In the rows, zero is written as 128.
Known rows, with every step that occurs:
begus > risa > rusuvo: [176  81 113 123 108  70 131 119  93 123 147 105 108 145  91 174 132 159
  88  80 163 112 154 131 118 123 108 126 113 150  95 118 164 131 148 115
  85]
benu > vopo > bodubig: [150 120 141 138 119  98  96 122  97 148 130 104  77 144 121 160 132 187
 114 113 128 154  98 144  75 153  96 104  97 143 116 183 167 114 152 134
  85]
rusuvo > risa: [130  96 130 117 106  89 113 136  83 135 102 149  58 134 127 155 146 158
 105  98 151 145 117 125 132 129 119  98 132 147 100 123 133 139 139 122
  79]
begus > bobu: [142 103 128 120 116  91 122 127  97 145 163 120  86 148 127 170 139 146
  95  91 127 134 143 135 105 123 104 118 117 154  95 129 137 115 159 125
  95]
rusuvo > benu: [157  95 131 107 110  93 111 129 106 139 140 138  73 144 109 166 143 153
  89 113 134 160 132 164 105 125  98  98 130 161 102 129 159 118 148 147
  84]
begus > risa > rusuvo > benu > lene: [206 116 149 108 120  65 110 108 117 142 170 109  70 132  99 180 135 153
  78  97 147 125 164 154  92 127 132 118 114 171  85  87 200 145 147 151
  86]
bodubig > vopo > benu > bifi > risa > rusuvo: [149  98 106 138 125 106 123 168 121 111 170 120 102 164 114 149 111 146
  76 158 111 126 141  76 107 126 102 126 127 155  86 164 121 142 162 104
 149]
lene > benu > vopo > bodubig: [139 124 156 126 118  96 107 113 122 137 123 123  57 149 121 164 161 198
 118 114 131 144  83 157  68 153 115 103  79 163 121 173 181  89 143 133
  79]
lene > benu: [126  97 127 107 101  83 135 136 124 115 120 145  60 155 108 165 160 178
 106  96 139 143 115 141 100 132 112 107 101 171 111 142 144 105 134 126
  73]
bobu > lene: [147 114 116 103  71  79 145 155  94 132 138 135  63 156 100 163 143 169
 102  95 116 155 135 130 114 138  96 109 122 155 118 153 119 123 135 115
  52]
bobu > peti: [136 101 101 133 104  89 117 133  83 123 117 115  88 155 108 175 115 198
 102  91 121 141 134 142 106 135  77 106 132 126 112 137 121 154 158 122
  85]
bodubig > vamanot > bobu > peti: [128 110 106 135  91 100 130 140  85 150 107  80  90 139 152 155 131 173
  89  99  87 147 105 161 123 118  42 118 131 135 103 148 116 181 172  99
 117]
lene > benu > rusuvo: [120  99 158 115 122  85 118 141 148 124 124 151  44 159  96 174 174 177
  93  83 126 148 125 147  80 155 128 106 112 164 116 136 156  83 143 145
  65]
vopo > bodubig > vamanot > bobu > peti: [131 111 121 162 100 117 119 135  87 149 110  59 101 137 150 165 123 185
  95  93  80 166  86 160 110 115  40 107 121 131 111 166 150 167 166  86
 122]
lene > benu > bifi > risa: [119  97 140 110 103  84 146 165 121 122 135 144  57 156  99 156 153 175
 107 133 116 157 157 115  88 126  98 102  93 169 116 161 109 120 165 101
 124]
vamanot > bobu > lene > benu: [133 128 124 104  42  91 161 157 128 145 125 138  46 140 121 145 166 162
  98 101  84 150 109 147 129 146 104 105 109 173 115 146 113 118 145 117
  47]
bobu > lene > benu: [132 121 130  91  69  76 155 147 120 125 130 157  43 159 100 168 170 179
 108  94 118 147 123 141 107 140 113 111  99 172 120 141 132  96 126 114
  43]
bodubig > vamanot > bobu > lene > benu: [126 129 133  96  60  91 169 159 123 153 122 119  44 146 147 146 183 153
  95 107  84 156  98 161 123 125  73 124  97 176 111 156 127 122 143  92
  75]
risa > rusuvo > benu: [178  97 145 125 118 106 108 133 123 134 145 123 108 150  97 180 150 150
  77 104 153 130 128 164 114 119  95 106 118 161  87 115 176 122 157 138
  95]
risa > rusuvo > benu > vopo > bodubig: [190 123 171 149 136 117  81 109 117 158 147  97 106 143 112 176 151 175
  90 119 146 132  97 178  80 142 101 103  92 158  93 147 214 103 163 149
 101]
lene > benu > bifi > risa > rusuvo: [143 100 152 128 110  95 141 168 137 119 140 128  93 164  93 170 160 172
  95 118 134 127 153 117  94 122  96 108  78 171 101 146 131 123 169  94
 133]
benu > bifi > risa: [132  92 126 122 107  87 132 173  92 132 148 128  80 155 101 155 123 167
 106 133 114 164 168 100  97 124  79 103 112 147 112 170  97 147 172  99
 130]
vamanot > bobu: [135 101 108 129  77  98 128 153 107 142 124 107  86 132 125 143 131 152
  95  99 101 156 115 130 125 134  86 105 134 151 103 152 111 152 161 128
  82]
bobu > lene > benu > bifi > risa: [132 121 139  98  71  78 166 174 115 135 146 154  38 159  96 158 156 174
 111 130  94 160 164 115  98 132  96 105  88 173 126 160  98 113 156  89
  95]
bodubig > vopo: [117  93  88 114 124  95 116 146 101 121 138 116  73 151 117 147 134 144
 100 106 123 138 116 116 107 142  90 112 135 142 115 169 138 130 151 123
  93]
risa > bifi > benu > rusuvo: [165  91 135 134 144  99 104 137 120 134 148 136  79 179  87 198 150 140
  55  84 113 145 151 105  87 140  90 102 128 181 123 165 137 136 171 121
  79]
vamanot > bobu > lene > benu > rusuvo: [126 129 155 115  64  92 139 158 153 154 132 142  30 141 108 155 180 166
  90  89  76 159 114 151 107 163 122 105 114 166 115 138 122  96 151 135
  36]
vamanot > bodubig > vopo: [ 85  92  99 112 130 118 123 146 104 123 148  99  74 146 118 131 128 155
  88  88 120 145 114 110  90 138 115 131 132 142 103 160 134 130 150 142
  79]
bifi > benu: [153  80 103 118 101  92 120 142  98 124 137 141  87 146 108 163 153 148
  98 108 125 148 136 107 112 128  73  96 102 180 109 143 120 148 147 116
  68]
lene > benu > vopo: [133 122 141 100 108  81 118 126 121 139 122 144  45 149 122 154 166 185
 112 121 137 129 101 158  81 160 115 112  85 163 113 157 144 104 154 148
  76]
bifi > risa > rusuvo > benu > lene: [173 131 164 110 142 100 118 164 125 134 158 132  84 140 100 176 148 154
  77 116 129 140 169 131  90 134 120 108 107 163  88 114 168 157 168 124
 107]
bobu > begus > risa: [141 103 115 122 102  79 124 116  66 138 151 115  68 148  97 194 130 154
  88  91 152 162 152 134 112 141 121 129 114 129 119 145 139 133 145 106
  72]

Rows:
[130 108 177 127 145  96 108 124 136 138 104 162  28 169 110 193 167 161
  69  76 140 134 118 137  97 142 155 104 141 173 123 132 162 104 160 127
  83] -> lene > benu > rusuvo > risa > bifi
[100  96  91 120 118 111 118 135 116 108 158 122  70 150 129 132 106 156
  74 111 109 142 101  94  86 130 148 140 143 157  83 154 127 125 130 155
  81] -> vamanot > bodubig > vopo > benu
[164 118 146 101 116  89  93 120 103 162 143 140  58 138 123 157 152 164
  95 141 134 144 116 179  86 150 101 105 114 160 104 144 159 119 167 169
  88] -> rusuvo > benu > vopo
[146  97 132 122 133 104 135 175 103 116 136 125 119 154  86 174 142 164
  85 103 144 128 161 106 113 127  93 117 106 139  95 142 133 147 171  86
 107] -> bifi > risa > rusuvo
[170  90 107 126 122  95 121 137  96 126 142 127  96 176 100 186 135 134
  67  95 127 140 139  98 105 121  76 102 124 187 122 169 124 156 162 100
  88] -> risa > bifi > benu
[119 103 124 128 138  96  87 129 121 125 129 167  27 142 142 151 136 144
  80 127 118 141  95 104 112 150 159 113 165 150  93 125 148 109 128 151
  81] -> bodubig > vopo > benu > rusuvo > risa
[128 134 146 123  67 105 159 147 124 152 124  97  55 140 148 156 174 164
 100  97  75 171  78 159 112 120  71 110  88 177 119 171 161 109 132  79
  80] -> vopo > bodubig > vamanot > bobu > lene > benu
[183  91 149 143 100 102 102 137 129 145 160 106 101 157  98 173 139 152
  85 119 141 140 135 159 104 114  79  98 110 172  87 125 159 124 165 143
 133] -> risa > rusuvo > benu > bifi
[146 117 146 129 136  98 108 125  91 157 127  88  75 151 149 160 150 178
 107 117 127 158  86 156  73 134  69 116  85 146 112 194 179 122 147 112
 113] -> benu > vopo > bodubig > vamanot
[110 101 172 118 124  88 105 131 135 135 100 174  18 141 119 169 183 170
  99  89 144 141 109 142 105 149 152  96 116 162 109 107 158  91 144 142
  63] -> lene > benu > rusuvo > risa
[162 106 117 112 108  90 103 127  94 151 141 137  75 142 126 149 160 155
 108 133 127 132 122 122  91 155  77 100  83 172 108 157 121 144 164 139
  70] -> bifi > benu > vopo
[137 108 129 135 161 100  87 125 119 127 136 158  39 170 131 175 118 129
  49 111 116 132 105  97 106 146 164 123 183 159 109 153 152 120 150 136
  99] -> bodubig > vopo > benu > rusuvo > risa > bifi
[134 105 133 145 103 111 125 147 101 149 121  69  95 137 150 148 140 155
  97  97  92 176  85 144 108 110  56 108 111 152 106 180 160 146 150  87
 116] -> vopo > bodubig > vamanot > bobu
[176 113 120 119 129  95 104 124  94 152 142 128  80 169 114 177 143 147
  75 119 124 125 132 117  87 149  79 112 104 186 124 186 126 155 182 123
  87] -> risa > bifi > benu > vopo
[153  94 137 137 115 100 130 177 113 130 147 108 112 159  90 166 129 163
  94 120 132 137 168 101 106 116  76 110 100 151  97 155 117 149 179  92
 141] -> benu > bifi > risa > rusuvo
[169 121 158 130 127 104  83 109 102 161 142 114  70 135 121 163 138 176
 104 132 125 162  99 176  72 145 105  96 102 156 109 161 195 104 159 156
  90] -> rusuvo > benu > vopo > bodubig
[164  91 138 125  93  86 104 133 113 150 153 122  67 150 110 160 133 155
  98 131 123 168 137 159  95 116  81  90 122 171 104 139 141 122 158 150
 121] -> rusuvo > benu > bifi
[129 125 159 104  92  80 138 150 145 133 136 163  25 161  91 177 182 180
  95  84 108 151 130 147  87 159 129 108 106 168 125 140 141  75 137 131
  33] -> bobu > lene > benu > rusuvo
[182 107 145 132 119 100 111 104  90 149 169 106  96 149  91 207 143 138
  63 102 169 142 151 169 118 132 125 125 113 141  96 109 187 126 159 119
  85] -> bobu > begus > risa > rusuvo > benu
[130 133 160 133 108 110 121 128 125 165 113  88  57 134 168 141 173 175
 105 121  97 151  56 175  85 142  75 113  73 168 111 184 178 119 159 112
 110] -> lene > benu > vopo > bodubig > vamanot > bobu
[129  96  94 122 116  90 124 167 108 111 166 138  68 157 125 136 102 143
  90 167  89 153 143  76  97 130 104 118 136 155 102 180 100 141 157 109
 141] -> bodubig > vopo > benu > bifi > risa
[ 94  99 122 126 144 112 100 140 143 114 163 128  49 151 120 141 116 158
  62 102  98 148 108 101  65 152 160 140 151 151  87 147 140 103 138 174
  70] -> vamanot > bodubig > vopo > benu > rusuvo
[126  98 158 127 127  92  95 137 108 145 109 155  40 139 118 166 158 162
  97  88 143 153 122 131 109 148 136  98 140 147 103 118 147 117 147 145
  71] -> benu > rusuvo > risa
[189 137 161 124 119  88 103 107 101 151 180 105  63 145  94 205 143 143
  65  95 156 144 158 159  92 142 148 125 108 151  93 100 196 145 147 134
  84] -> bobu > begus > risa > rusuvo > benu > lene
[141  86 144 132 120  97  92 136 107 145 115 167  46 131 119 164 177 142
  92  99 132 146 127 107 115 141 113  86 117 171 105 110 139 135 149 129
  60] -> bifi > benu > rusuvo > risa
[147 149 156 116  87  89 130 126 117 147 133 131  40 152 114 164 169 201
 121 112 112 149  91 155  75 165 117 107  74 168 128 176 169  78 136 125
  50] -> bobu > lene > benu > vopo > bodubig
[179 119 145 147 140 112  82 107  77 164 121 126  73 151 138 177 146 152
  83 114 131 135  97 111 100 142 101  90 106 179 122 172 166 148 168 108
  92] -> rusuvo > risa > bifi > benu > vopo > bodubig
[181 126 181 138 152 118  86 112 112 167 146  81 102 150 139 177 168 167
  85 125 147 137  85 193  80 124  73 115  77 157  92 157 226 112 163 123
 129] -> risa > rusuvo > benu > vopo > bodubig > vamanot
[141 126  99 111 118  77 111 142 124 107 161 135  42 154 135 144 108 154
  87 126  98 142 109  90  79 150 141 119 144 163  97 155 145 146 115 147
  85] -> bodubig > vopo > benu > lene
[107 129 112 108 125 100 111 141 131 107 172 115  42 149 133 129 100 163
  74 104  94 147 109  85  64 146 167 137 141 165  82 143 139 145 119 166
  77] -> vamanot > bodubig > vopo > benu > lene
[168  95 133 144 108  91 126 164 121 113 157 132 109 163 106 168 107 163
  78 145 118 139 154  87 102 116 106 119 116 161  77 149 111 143 157 105
 140] -> vopo > benu > bifi > risa > rusuvo
[159 113 118 111 104  80 115 145 114 125 151 134  60 147 116 164 149 153
 101 102 111 149 143  95  88 141  95  92  98 189 104 133 134 167 135 126
  65] -> bifi > benu > lene
[ 85  99 136 129 147 116  90 130 125 127 140 149  30 135 144 135 126 150
  66 108 115 144  95  97  90 146 188 129 160 148  79 116 144 111 133 170
  72] -> vamanot > bodubig > vopo > benu > rusuvo > risa
[177 125 163 112 147 110 106 145 108 155 150 133  97 136 107 164 159 159
  80 153 142 121 147 158  95 144 102 116  97 149  90 138 160 133 195 132
 111] -> bifi > risa > rusuvo > benu > vopo
[136 154 148  91  67  87 154 146 118 178 129 120  27 137 163 134 191 162
 103 130  85 139  84 178 104 152  75 129  77 174 114 170 125 123 158 111
  74] -> bodubig > vamanot > bobu > lene > benu > vopo
[162 121 166 120 141 105  90 112  97 172 140  98  66 142 149 163 159 168
  96 135 126 165  83 193  70 128  74 111  89 161 109 173 211 110 156 131
 121] -> rusuvo > benu > vopo > bodubig > vamanot
[ 92  95 105 118 122 111 129 163 111 112 176 123  67 148 127 125  93 155
  77 149  86 159 142  68  79 125 131 137 131 157  89 172  95 142 157 130
 131] -> vamanot > bodubig > vopo > benu > bifi > risa
[158 108 156 138 140  85  90 124 119 129 123 167  46 172 121 194 117 151
  52 101 126 145 118 107 104 136 163 118 171 164  99 140 144 119 142 139
  87] -> vopo > benu > rusuvo > risa > bifi
[133  96 137 135 129 101 120 137  95 131 124  89  91 158 130 173 144 173
 101  91 127 172  99 142  90 106  65 112 102 155 114 178 181 122 132  87
 115] -> vopo > bodubig > vamanot
[150 152 149 128  80 106 128 144  92 185 133  77  61 134 158 138 157 168
 103 121  75 166  79 163  98 146  59 117  90 153 117 194 150 134 158  99
  87] -> benu > vopo > bodubig > vamanot > bobu > lene
[158 110 139 132 134 101 101 121  88 157 137  99  82 146 151 157 169 160
 108 131 117 152  88 135  79 131  46 106  65 177 114 185 172 139 152  98
 105] -> bifi > benu > vopo > bodubig > vamanot
[178  84 108 114 125  60 136 109  75 126 144 111  83 167  90 189 105 149
  71  81 142 133 164 124 107 122 112 129 143 158 128 160 150 140 160 108
  92] -> begus > risa > bifi
[148 122 153 116  81  92 165 179 132 133 151 140  74 162  85 170 164 174
  96 121 115 133 165 117 106 130  95 111  78 175 108 145 114 113 164  81
 102] -> bobu > lene > benu > bifi > risa > rusuvo
